Every row comes from one small tree of marks. The marks that hang from a mark follow it in brackets, in the order of their numbers. Every link used is in the known rows. Which tree was each row made from?
In the rows, zero is written as 128.
Known rows
z238(z399 z542(z274) z566): [226 128 142 120 117 115 143 133 165 144 120 128 140 101 176 111 106 142
  91 140]
z238(z399 z542(z274 z962) z566): [242 134 139 110 115 118 137 140 170 149 107 134 139 103 162 114 104 136
  93 143]
z399(z238(z542(z274) z566 z962)): [242 127 136 140 118 107 144 136 160 148 129 123 145 127 181 141 102 117
  96 135]
z140(z716(z274 z372)): [140 124 124 127 110 115 144 137 165 125 111 137 142 100 120  86 104 144
  89 157]
z238(z962): [182 115 148 107 124 106 141 131 148 139 121 137 137 122 123 108 108 107
  91 147]
z399(z238(z542(z274) z566)): [218 126 124 143 108 116 145 130 162 146 147 121 156 115 180 131 103 122
  96 137]
z542(z238(z962) z274): [185 119 128 131 107 116 139 147 155 132 133 127 142 118 138 125  99 103
  89 155]
z238(z399 z542 z962): [211 121 146 103 140 108 139 131 156 139  88 126 125 118 156 109 109 132
  87 141]
z399(z238): [161 115 115 124 112 113 140 121 149 137 142 122 154 120 145 117 109  99
  96 140]
z542(z274): [166 119 141 120 103 118 143 131 154 134 137 133 152 104 131 106 103 117
  90 149]
z399(z238(z542(z274(z716)) z962)): [205 121 132 142 124 105 139 140 156 139 111 123 140 119 175 125 101 123
  93 134]
z716(z274(z238)): [148 113 110 141 112 138 148 133 160 129 155 127 153 107 122 102 106 132
  87 150]
z274(z716(z372)): [157 119 130 116 113  97 142 130 152 129 105 134 149  91 124  77 111 132
  93 145]
z238(z399 z542(z962)): [201 125 135  98 128 119 134 132 162 142  93 128 135 109 141 103 107 132
  89 146]
z372(z140(z716(z274(z238)))): [130 119 118 138 104 153 146 141 167 125 159 122 152 122 109  89 102 125
  85 156]
z542(z238 z962): [167 119 112 117 106 123 133 142 155 137 138 130 148 115 113 112 105  98
  93 158]
z716(z274(z238(z542 z962)) z372): [196 120 119 144 126 127 151 140 169 126  93 121 144 107 135 108 102 159
  83 148]
z372(z140(z716(z274))): [135 120 140 121 103 137 142 139 164 130 132 126 145 118 108  86 101 116
  85 156]
z274(z238(z399 z542) z716(z372)): [181 123 106 130 129 115 144 132 164 125  96 121 143  93 157  81 113 166
  89 139]
z238(z399 z542): [187 120 136 108 130 116 140 125 157 137 104 124 135 107 156 100 110 137
  87 143]
z140(z716): [139 121 136 115 117 115 140 132 151 132 155 144 140 118 125  95 110 117
  94 154]
z399(z238(z962)): [185 116 126 120 122 104 139 127 148 139 125 125 143 131 146 126 108  93
  96 140]
z716(z274): [155 113 132 123 111 122 144 131 158 135 128 131 146 103 121 100 104 124
  87 150]
z274(z238(z399 z962)): [189 118 119 113 131 119 141 131 154 132 126 128 135 121 143 107 112 121
  91 142]

Which tree is each row?
[182 122 121 131  98 120 147 136 163 132 133 120 165 103 121  73 112 127
  94 142]	z274(z238(z566) z716(z372(z140)))
[216 131 113 119 105 129 139 140 168 142 143 136 150 106 148 111 108 125
  97 144]	z542(z274(z238(z399 z566)) z962)
[150 117 119 129 101 127 146 134 160 123 118 115 163 103 109  70 108 127
  89 147]	z274(z238 z716(z372(z140)))
[220 125 149 112 129 112 140 137 161 138  86 126 127 112 165 116 102 137
  86 142]	z238(z399 z542(z274) z962)
[156 118 142 111 101 110 142 132 157 129  90 119 155  99 108  67 107 120
  89 147]	z274(z716(z372(z140)))
[190 121 110 126 124 118 145 137 167 124  83 122 136 101 137  99 107 147
  86 144]	z716(z274(z238(z399 z962)) z372)
[192 125 105 125 118 104 144 133 162 132 122 132 147  91 155  81 118 144
  98 137]	z274(z238(z399 z566) z716(z372))
[196 124 139 116 120 120 142 131 163 135 103 124 138 100 165 105 103 143
  86 143]	z238(z399 z542(z274))
[215 120 128 124 119  98 140 129 150 148 143 130 145 131 155 129 110  91
 101 136]	z399(z238(z566 z962))
[173 121 111 124 105 120 137 139 160 129 127 121 143 102 155 112 103 116
  88 151]	z542(z238(z399) z274)
[226 129 114 118 125 130 140 137 168 146 136 130 143 114 154 110 112 138
  95 142]	z274(z238(z399 z542(z962) z566))
[158 117 137 118  95 128 146 132 167 127  84 111 156  98 102  80 100 125
  82 153]	z716(z274 z372(z140))
[252 129 153 116 127 106 142 139 164 146 103 131 129 112 177 119 105 136
  91 139]	z238(z399 z542(z274) z566 z962)
[164 120 107 124 103 140 147 132 174 121  89 104 154  97 121  80 104 141
  81 147]	z716(z274(z238(z399)) z372(z140))
[228 126 125 125 117 117 143 139 162 140 139 134 140 115 163 118 109 125
  94 141]	z542(z274(z238(z399 z566 z962)))
[186 121 121 141 110 122 143 128 158 136 131 116 154 113 169 128 100 123
  91 140]	z399(z238(z542(z274)))
[189 118 120 110 126 109 135 139 153 133 112 124 129 119 145 115 108 104
  89 149]	z542(z238(z399 z962))
[151 118 108 134 113 113 145 132 155 124 130 131 156  96 125  79 112 139
  94 145]	z274(z238 z716(z372))
[185 125 140 133 111 106 145 138 162 129  92 128 147  88 149  89 102 156
  89 145]	z238(z542(z274(z716(z372))))
[176 119 119 130 122 104 144 138 154 126 113 133 145 108 126  89 112 135
  93 143]	z274(z238(z962) z716(z372))
[160 123 120 141 102 147 148 144 170 134 175 127 154 121 120  93 105 123
  91 153]	z372(z140(z716(z274(z238(z566)))))
[151 117 114 135  96 144 150 134 170 122 110 109 165 102 102  84 101 133
  83 151]	z716(z274(z238) z372(z140))
[148 127  95 132 117 128 145 137 172 118 117 130 139  96 140  87 108 159
  89 151]	z140(z716(z274(z238(z399)) z372))
